What can hang from each mark:
kiguz: babid
babid: rigu
tobu: babid timeda
ziga: mazub mosok tobu
poba: babid ziga
rigu: ziga
timeda: mezibun poba rigu

Each row was made from one small tree. Brackets hold a mark, then the marks that hang from it, in alphabetical order. Every link used is in the known rows. Write each row's tree.
Known rows:
(ziga mazub mosok (tobu (timeda mezibun))): [ -4.3 -13.2  18.5  11.9 -11.1  -7.6   3.9  -1.0  -4.9  39.2  -3.3  -6.1
   2.5  10.6   2.7   8.3  -5.8   3.9 -12.3  10.6]
(babid (rigu (ziga mazub tobu))): [-11.0   6.1   5.6   5.8  -5.3  -3.1   4.2   5.5  -9.2  -5.3   1.1   2.1
  -0.6 -10.0   8.0   1.8   1.1 -13.7   7.8  -4.0]
(ziga mosok tobu): [ -5.0 -10.7   6.2   5.9  -5.3  -3.1  -0.1  -3.1  -7.6  28.8  15.6 -19.1
   4.1   1.1   4.1   4.4  -1.5  -1.1  -4.5   2.3]
(kiguz (babid rigu)): [  0.6   9.7 -30.7   3.5 -24.1   3.7  -5.4   2.1 -10.7  -8.0   7.4  -4.9
   0.6  -2.7   0.6   1.4  -4.7  -9.2   4.2  -7.7]
(timeda (poba babid)): [ -1.7   4.7  12.3  -1.3 -28.6  -6.4  -5.2  -1.7  -5.1 -11.2   3.1 -29.8
   0.8  -6.3   1.9   1.4  -4.7   9.1  -3.1  -2.5]
(babid (rigu (ziga tobu))): [ -9.6   6.9  -0.6   5.3  -1.3  -2.7   2.9   5.8  -8.1  -6.4   6.7  -1.4
  -1.8 -13.8   9.0   1.5   1.3 -13.7   7.0  -5.0]
(ziga mazub mosok (tobu timeda)): [ -4.4 -14.9  19.1  12.1 -13.5  -6.4   3.4  -1.6  -4.5  39.7   2.8 -11.7
   4.7  11.3   3.3   9.9  -4.5   3.3 -12.6   3.8]
(tobu (timeda rigu)): [ 18.5  10.8  -9.5   7.5 -20.3  -1.7   0.6   2.1  -1.0 -22.1   4.1   3.0
  -1.9  -3.1   0.8  11.6  -5.6   4.4 -17.7   0.7]
(kiguz babid): [  7.5   8.0 -27.0   2.7 -27.7  -0.8  -7.0  -2.6  -6.5  -7.5   2.7  -4.7
   3.8   1.4   0.4   3.7  -4.1  -2.5  -1.6  -3.5]
(tobu babid (timeda mezibun (rigu ziga))): [  8.9  11.0   0.9  12.6 -22.7  -2.0   4.6   4.1   5.6 -12.6  -2.0   4.8
  -5.4  -5.5   5.6  -0.3  -7.7   9.0 -26.3   1.3]
(ziga mazub): [  5.3   6.8   6.2   1.2 -29.0  -7.0   2.0  -4.3  -8.8 -17.2 -11.5   4.0
   5.6   1.4  -2.2   6.9  -0.9  -2.8  -1.9   4.8]
(tobu babid (timeda rigu)): [ 12.3   7.2  -3.8  12.4 -31.5   0.3   2.7   1.8   0.4 -14.8   7.2  -7.1
  -1.5  -5.9   1.0   2.6  -7.8  10.2 -28.4  -6.9]
(timeda mezibun (poba ziga) rigu): [  5.8  15.1   4.1  -1.3 -12.5  -5.2  -5.2   2.8 -19.8 -16.2  -3.2  -1.9
  -7.1 -10.7   5.5  -2.9  -8.9  11.8  -2.2  12.7]
(poba (ziga mazub mosok)): [ -5.1  -0.8   2.8   4.7 -17.1  -8.3  -6.5  -5.4 -15.5  21.2   4.8  -3.2
   5.6  10.7   5.6   4.3   0.3  11.2  -2.3   0.5]
(kiguz (babid (rigu (ziga mazub tobu)))): [ -6.1   5.7 -19.1   6.8 -15.4   0.7  -3.6   4.0  -8.1   7.0   3.1  -1.1
   1.2  -0.9   6.3   0.7  -3.5 -10.3   6.7  -8.6]
(babid rigu): [ -1.5  11.6 -11.0   1.4 -18.3   1.1   1.0   3.0 -12.8 -24.2   7.2  -3.2
  -1.1 -12.4   0.0   2.9  -1.1 -12.3   4.4  -2.9]
(ziga mazub mosok tobu): [ -8.3 -13.2  17.7   7.0 -10.9  -4.1   2.6  -3.4  -9.4  35.0   3.1 -11.9
   6.3   9.2   2.4   5.4  -2.3  -1.1  -2.7   4.6]
(ziga mosok (tobu babid timeda)): [ -5.6 -14.7  11.9  14.6 -15.4  -3.8   2.2  -1.5  -0.6  39.4  17.1 -26.3
   2.9   1.7   4.9   2.8  -5.3   7.1 -21.5  -3.9]
(babid (rigu (ziga mazub mosok tobu))): [-13.7   2.2   7.4   5.7  -2.5   1.0   4.6   5.6  -7.8   7.0   7.9  -3.2
  -0.1  -3.1   8.6   1.6   0.6 -14.6   6.7  -3.5]
(poba babid (ziga mosok tobu)): [-15.2 -13.7  -3.3   8.6  -4.4 -10.4 -15.7  -3.6  -3.8  57.9  17.7 -21.1
   2.6   6.5  10.5   0.5   1.0  28.8  -1.9 -11.5]

Write each row's tree:
[  5.9   9.1  -2.3   4.9  -3.4   1.2   1.1   3.3  -3.0 -10.6   7.0   3.4
  -1.4  -8.4   9.2   0.2  -1.5   0.3  -5.3  -3.2] : (timeda (rigu (ziga (tobu babid))))
[-10.7   8.7   2.3   3.3  -9.5   3.4   4.7   4.8  -6.3  -6.0   7.6  -0.5
  -0.2  -0.2   6.7   2.1   0.5 -16.8   6.0  -3.1] : (babid (rigu (ziga mazub mosok)))
[ -3.6  -0.3  19.5  10.2  -6.2 -13.3   4.6   1.3   1.5   8.1  -8.8   5.1
   2.9  -1.2  11.6   7.7   0.9  -1.1  -5.3   0.7] : (rigu (ziga mazub (tobu timeda)))
[  9.2   9.1  10.5  10.2 -32.6  -2.4   3.9   3.5  -3.2 -15.8  -1.4 -12.9
  -5.8  -9.7   1.6  -1.9 -12.7  11.5 -27.6   3.5] : (tobu babid (timeda mezibun poba rigu))
[ -3.6  -4.8   6.5  14.6 -15.1 -10.3   3.0   2.6  -5.8  15.4   0.3  -9.9
  -2.6 -15.6   3.8  -0.1  -6.2   4.5 -15.3  -0.3] : (ziga (tobu (babid rigu) (timeda mezibun)))
[  9.6  18.6  -3.5   0.2  -5.7  -0.3   2.9   4.0  -3.1 -24.5 -12.7  25.0
  -5.6  -2.2   5.8   1.1  -3.4  -3.0  -0.6  14.1] : (timeda mezibun (rigu (ziga mazub)))
[  5.7   9.0   1.3   3.9  -2.5   0.0   1.6   3.4  -4.8 -10.4   0.1  10.8
  -0.8  -3.5   8.3   3.7  -1.1  -1.7  -0.8   0.2] : (timeda (rigu (ziga mazub tobu)))
[-10.6   2.7   1.7   8.0  -0.4   0.7   3.8   6.6  -4.8   6.5  13.7  -6.8
  -2.2  -5.7   9.7   3.4  -0.4 -13.1   1.1  -5.5] : (babid (rigu (ziga mosok (tobu timeda))))
[  4.1   2.1  11.4   8.1 -23.9 -10.4  -2.2  -0.6  -8.1   0.6   6.9 -19.8
   0.5  -0.3   5.4   9.2  -6.3  10.5 -17.1   0.7] : (tobu (timeda (poba (ziga mosok))))
[ 10.6  19.6  -9.2  -0.5  -2.8   0.6   1.8   4.3  -1.8 -27.7  -6.5  20.9
  -6.4  -6.0   6.8   0.7  -3.0  -2.6  -1.6  12.8] : (timeda mezibun (rigu ziga))
[ -6.1   5.4  10.9   0.1 -20.9 -14.0  -9.6  -1.1 -10.6   4.7  -6.7 -16.8
  -3.4  -6.7   5.5  -3.3  -6.0  20.3  -1.5   7.7] : (timeda mezibun (poba babid ziga))
[  5.7  15.8  12.0  -1.5 -10.7   2.3   1.2   4.6  -8.9 -29.7   5.7 -10.9
  -2.8  -8.9   8.5   0.8  -5.1  -2.6  -2.0   0.7] : (timeda poba (rigu ziga))
[-11.3   6.5   7.9   0.6 -17.6 -11.2  -8.8   2.0 -13.8   4.4  -3.6 -16.6
  -6.0 -10.0   5.6  -4.8  -6.4  15.1   2.6   4.3] : (timeda mezibun (poba (babid rigu) ziga))
[ -4.9  -8.0  -7.0  12.3  -6.9 -14.2 -15.7  -0.4  -3.0  41.7   9.7 -10.4
  -0.9  -1.6  10.8   3.5  -1.3  33.7  -7.6 -12.6] : (poba babid (ziga (tobu (timeda rigu))))
[ -7.7  12.1   1.4   3.4 -10.9  -0.1   4.5   5.0  -8.0 -18.6   0.6   4.6
  -0.7  -6.9   6.6   2.2   0.9 -15.6   7.1  -3.3] : (babid (rigu (ziga mazub)))
[-11.1   5.6   6.3   7.3 -24.0   2.7   5.0   2.0  -4.8  -4.2   8.1 -11.3
   1.2  -4.1   4.4  -5.9  -1.8  -6.5  -7.3  -8.7] : (tobu (babid (rigu (ziga mazub mosok))))
[  0.1   5.3  -1.0  13.7 -32.9  -2.0   4.3   3.1  -2.2  -9.7   7.6 -13.2
  -1.6  -9.9   0.9   1.0  -6.4   1.9 -22.4  -9.8] : (tobu (babid rigu) timeda)
[-13.4  -0.3  -4.7   4.9  -7.0   0.7  -5.3   3.6   4.3  16.5  13.6 -14.6
  -1.6  -1.3   7.6  -0.1   0.9   4.3   3.7 -11.8] : (poba (babid (rigu (ziga mosok tobu))))
[  8.5  -0.9   0.4  10.0  -6.5  -9.9   0.3   2.1  -5.3   7.4  -2.3   1.4
  -2.9 -10.7   4.1   7.2  -5.4   6.6 -12.3   6.5] : (ziga (tobu (timeda mezibun rigu)))
[ -8.8   6.7  -9.3   2.9 -14.2  -0.1  -5.4   3.3   5.2  -1.5   8.4  -9.0
  -2.0  -3.7   6.2   0.6   1.5   3.0   3.8 -11.9] : (poba (babid (rigu ziga)))
[  4.6  17.8  17.4  -2.0 -10.3  -1.1   3.8   5.6  -8.9 -27.7 -12.2   4.1
  -6.6  -6.6   7.2  -1.9  -7.9  -1.9  -0.6  15.2] : (timeda mezibun poba (rigu (ziga mazub)))
[ -4.7   3.0  17.3   2.0 -13.4 -18.1  -4.3  -1.3 -20.2   5.0  -8.6 -12.9
  -2.7 -13.6   6.6  -2.0  -6.3  11.5  -1.0  13.5] : (timeda mezibun (poba (ziga tobu)))
[ -7.9  -4.6   5.0   9.7 -15.2  -6.7   1.2   0.3 -11.3  11.7   6.8 -15.9
   1.4 -17.0   3.5  -2.9  -2.4   0.3  -6.1  -6.0] : (ziga (tobu (babid rigu)))
